Every row comes from one small tree of marks. Brackets hold a mark, then the marks that hang from it, in the order of their numbers. Every link used is in the known rows. Which tree was each row made from?
Known rows:
(J929 J141 J209 (J264 J704)): [-44 -11   4  14  38 -32  -1   6   4  42   8 -10   0 -23 -29 -15  19  23
 -44  47  18  -1   7   6]
(J141 (J929 J209 J264)): [-21 -12 -28   6   8 -15  15 -13  15  26  -9  36 -28  -6  -4  13  30  12
 -15  -8  13  18  -1 -20]
(J115 (J141 (J929 J209))): [-19 -18 -24  -4   9 -15  23   3   1  35   0  33  -7 -23  12  18   9  37
  -3  -8   0  16  10  -8]
(J785 (J267 (J141 (J929 J209 J264)))): [-15 -33 -23  14  13 -10  -3  16  31   7 -13  49 -13  -8  20   6  32  19
   8 -11 -10  32   5   8]
(J154 (J115 J141)): [  3 -13  25   8  -5 -19   6   9   2  42  32  21  -5 -43   3  33   8  24
  11  25  -2  23  -9 -16]
(J115 (J154 (J929 J209)) (J430 J665)): [-29 -11 -12  20  37 -21  26 -24   1  56 -12  -2 -33 -14 -25  -6   4 -12
 -27  13  -7  45   7 -42]
(J855 J665): [ -6  -8  -4  -6  -1  -6  15   8  10  10  26  19   2  -3 -18   5  13   6
  -9  14  -3   2  21  13]
(J115 J141 (J154 (J929 J209 (J264 J704)))): [-24 -42   1   5  42 -50  39 -14  10  66  14   0 -35 -51 -21   4  -3  24
 -52  55   7  19   8 -47]
(J785 (J267 (J141 (J929 J209)))): [-18 -26 -29   9  14  -3  -4  21  31   5 -11  51   6  -1  30   6  20  22
  21 -19 -21  34  14  18]
(J154 (J115 J141) (J929 J264)): [ -2 -25  29   8   3 -43  26  -9   6  50  31  25 -34 -45  -2  33  12   4
  -7  25 -13  31 -27 -31]
(J105 J209 J264): [-12 -12 -25 -13   9   9 -12 -18  -1  43  18   7   8 -12  -3  29  15 -26
  -4   3  32  11  -1  32]
(J525 (J622 J115)): [ -7  12  -1  -6 -21 -23  17  19  16  36  28  18 -34  -5  -8  -6  40  27
  28  23   7 -16   4 -39]
(J622 (J115 J154 J430)): [ -4   0 -13  -8 -16  16  14  26   9  43  19 -19 -58 -17 -13   8   3  12
  33  25  19  15  12 -64]
(J785 (J267 (J141 (J929 (J264 J704))))): [  0 -40   0  -1   6  -5  -9  23  46  23   4  36   5  -5  11  16  14   4
  16  25  -2  31  -3  20]
(J141 (J929 J264)): [  9 -10 -18  -9  -9  -3  14  -5  25  24   2  35 -34   1  -2  25  25   2
   8  -1   9   9 -12 -10]
(J929 J141): [ -6   3  -4  -5  17  -3   2  17  11  26  13   8  -7  -7  -4   3  13  22
  10  18  -7 -16  -1  23]
(J622 J115): [-27   6   3  -6 -15   6  -6  23   8  29  15  16 -33  -9   0   2  17  26
  13  15   9  14   5 -25]
(J929 J141 J209): [-34   2 -12  10  32 -16   2  14   0  26   4   6  -2 -13  -7 -10  19  33
 -14  10  -5  -5  13  14]
(J267 (J141 J929)): [ -2 -22 -24 -10  -7  26  -9  30  22  18   1  41  -4   0   8  28  15   0
  38 -11 -19  14   8  25]
(J525 (J622 (J115 J154 J430))): [ 18   8 -15  -7 -19 -11  38  22  18  49  31 -17 -61 -13 -19   0  26  13
  47  32  18 -12  11 -77]
(J665 J855): [ -6  -6 -13  -1   7  -2  10   1  22  33 -23  21  -9  -2 -12  26  18   2
   1   6   4  13   7  20]
(J115 J141 (J154 (J929 J209 J264)) J430): [ -7 -31 -14   5  30 -39  44 -12  -2  54   9 -19 -56 -46 -19   7   5   2
 -19  26   1  25   6 -66]
(J785 (J267 J141)): [  3 -20   1   4   8  -4 -22  25  29   4   7  31  10  -6  18   4  17  10
  29  12 -24  26   5  26]
(J115 J154): [ 14  -7 -15  -4   9   2  15   0  24  32   9  15 -33 -16 -11  16   7  18
   9  25   4   0   7 -24]
(J525 (J622 (J115 J141 (J154 J929) (J430 J665)))): [  2 -17   9  -6  -6 -29  54  13   4  82  25  -1 -63 -33 -16  -3  14  28
  19  39  -2   9  -1 -70]
(J105 J264): [ -8 -11 -10 -11  -7  -6 -10  -1  13  50  11  10   8 -13  -6  14  11   2
   8  10  26   4   2  16]

Which tree is each row?
[-12 -14 -18  -1   7 -48  64  13   2  67  32 -15 -64 -41  -8  -8  15  28
  16  25   1   2  16 -91]  (J525 (J622 (J115 J141 (J154 (J929 J209)) J430)))
[-15 -12  12   0  23 -20   0  11  15  42  15  -8  -6 -18 -27  -2  13  15
 -21  55  15 -10  -6  16]  (J929 J141 (J264 J704))
[-26 -19 -13 -10  16   3 -18 -16   2  60  25  -7  30 -15 -14  26   2 -34
 -21  29  43  18   2  33]  (J105 J209 (J264 J704))
[ 19 -19  -8 -10 -27   2  53  27  12  78  14  13 -60 -28 -11  15  17  49
  43  24  18   1   2 -62]  (J525 (J622 (J115 (J141 J929) J154 (J430 J665))))
[  8  -5 -19  -8  16 -15  35 -12  18  43  16 -13 -45 -10 -11  16  -7 -29
  19  14  -9  22   0 -46]  (J115 (J154 J929) J430)
[-51 -16   3  11  52 -53  19  -7   7  49   9  -4 -11 -19 -21 -17  10   5
 -51  38  -3   9  -2   0]  (J154 (J929 J141 J209 (J264 J704)))
[ 16 -20 -10 -15  16 -21  44  -2   6  54  23 -16 -41 -32  -4  22 -14  -3
  19  25 -12  19   3 -46]  (J115 J141 (J154 J929) J430)
[  2 -35   1  -9 -26  21  30  25   5  71  -2  12 -77 -36 -14  21   8  45
  17  24  31  27  -7 -59]  (J622 (J115 (J141 (J929 J264)) J154 (J430 J665)))
[ -3 -29   2 -15  -7 -16  42  18   3  62  24 -19 -85 -43 -10  13  -1  19
  15  35   9  19  -3 -80]  (J622 (J115 J141 (J154 (J929 J264)) J430))
[ -7 -11  -9  -7  -5  -8  35   8  16  52  19 -15 -88 -22 -15   7   9  -6
  15  25  12  23  -6 -79]  (J622 (J115 (J154 (J929 J264)) J430))
[ 26 -19 -10 -11   3  -1  26  10   2  49  20 -20 -30 -36 -12  21  -6  14
  24  32   7   7  10 -39]  (J115 J141 J154 J430)
[-38 -14 -20   7  24 -19  40  20   2  55  12 -26 -83 -31 -19 -15  11  23
  -4  22  10   6   4 -64]  (J622 (J115 (J154 (J929 J141 J209 J264)) J430))
[  8 -23   3   0 -15  -3  50  29   9  87 -10  -1 -53 -35 -30  15  23  45
  20  39  21   2  11 -43]  (J525 (J622 (J115 J141 J154 (J430 (J665 J855)))))
[-36  -6   6  30  32 -46  27  -5  -4  46  22 -15 -35 -31 -18   5  16 -22
 -11  11  -6  29 -16 -30]  (J154 (J115 J430) (J929 J141 J209 J264))
[-12 -37 -13   5  33 -41  43 -16   6  50   6  14 -56 -49  -9   8   9  31
 -33  27  -4  11   4 -51]  (J115 J141 (J154 (J929 J209 J264)))
[-32 -11 -12  18  49 -18  33  -6   1  60  -9 -12 -33 -20 -23 -13   1   8
 -21  17 -14  22   3 -18]  (J115 (J154 (J929 J141 J209)) (J430 J665))
[-14 -35  34  23   6 -28  35 -11   0  78 -14  10 -33 -40 -27  41  12 -18
 -16  22  -2  62 -27 -12]  (J154 (J115 J141 (J430 (J665 J855))) (J929 J264))
[-40 -38 -15   8  17  -1 -11  20  15  35  -4  23   5 -14 -16   9  20  -2
 -16  18   7  29  15   8]  (J267 (J141 (J929 J209 (J264 J704))))
[ 23 -20 -24 -24 -30  -7  58  31  27  60  28  33 -64 -30  10  25  20  69
  48  21  13 -27   8 -60]  (J525 (J622 (J115 (J141 J929) J154)))
[-12 -41   9   0   2  -3  26   4  11  82 -32   6  -3 -21 -32  35   5  -1
 -19  30  29  42  -5  11]  (J115 (J141 (J929 (J264 J704))) (J430 (J665 J855)))
[-19 -20 -22  11  44 -33  39  -8  15  41   2   8 -58 -29 -16  -7  16  27
 -29  24  -8  -8   0 -26]  (J115 (J154 (J929 J141 J209 J264)))
[ 37 -32 -23 -16 -11   4  43   7  16  51   9  -1 -59 -32  -9  39   3  15
  29  16  19   8  -3 -48]  (J115 (J141 (J929 J264)) J154 J430)
[ 34 -24 -21 -18 -35 -11  63  29  20  65  28   1 -85 -33 -11  24  26  38
  51  28  28 -18  -1 -84]  (J525 (J622 (J115 (J141 (J929 J264)) J154 J430)))
[-15   0  14  10  19 -29  23   2  14  42  30  18 -17 -22   4  19   4   4
  10  10 -26  11 -22   3]  (J154 J115 (J929 J141))
[-24  -7   3   1   0   4  23   7   7  65   4   0 -63 -13 -16   1  -1   4
   6  21   0  42  -2 -56]  (J622 (J115 (J154 J929) (J430 J665)))
[  6   3 -17 -12   3 -27  60  27  17  61  37 -21 -70 -16 -11  -6  16  17
  45  28  -6 -28   1 -58]  (J525 (J622 (J115 (J154 (J929 J141)) J430)))
[  3 -17  -3 -16 -17  11  23  35  -1  56  26 -21 -54 -40  -7  14  -5  38
  33  36  18  10  13 -62]  (J622 (J115 J141 J154 J430))
[-23 -19  24  29  21 -22  31  -3   9  72 -19   3 -33 -22 -32  28  18 -24
 -10  14  -6  41 -31  12]  (J154 (J115 (J430 (J665 J855))) (J929 J141 J264))
[ 18 -22   6   3 -21 -11  28   7   5  49  25   7 -33 -36  -3  50   9  -5
  30   7  13  36 -22 -37]  (J154 (J115 (J141 (J929 J264)) J430))
[ -4 -12  20   2   3  -5  -1   4 -13  51   4  -6   0 -24 -18   7   6   6
  -1  26   1  34  -2  -5]  (J115 J141 (J430 J665))
[-22   1  31  22  10 -24  11 -17   3  57  15   8 -14 -14 -15  19   4 -39
  -1  10 -15  64 -24 -24]  (J154 (J115 (J430 J665)) J929)
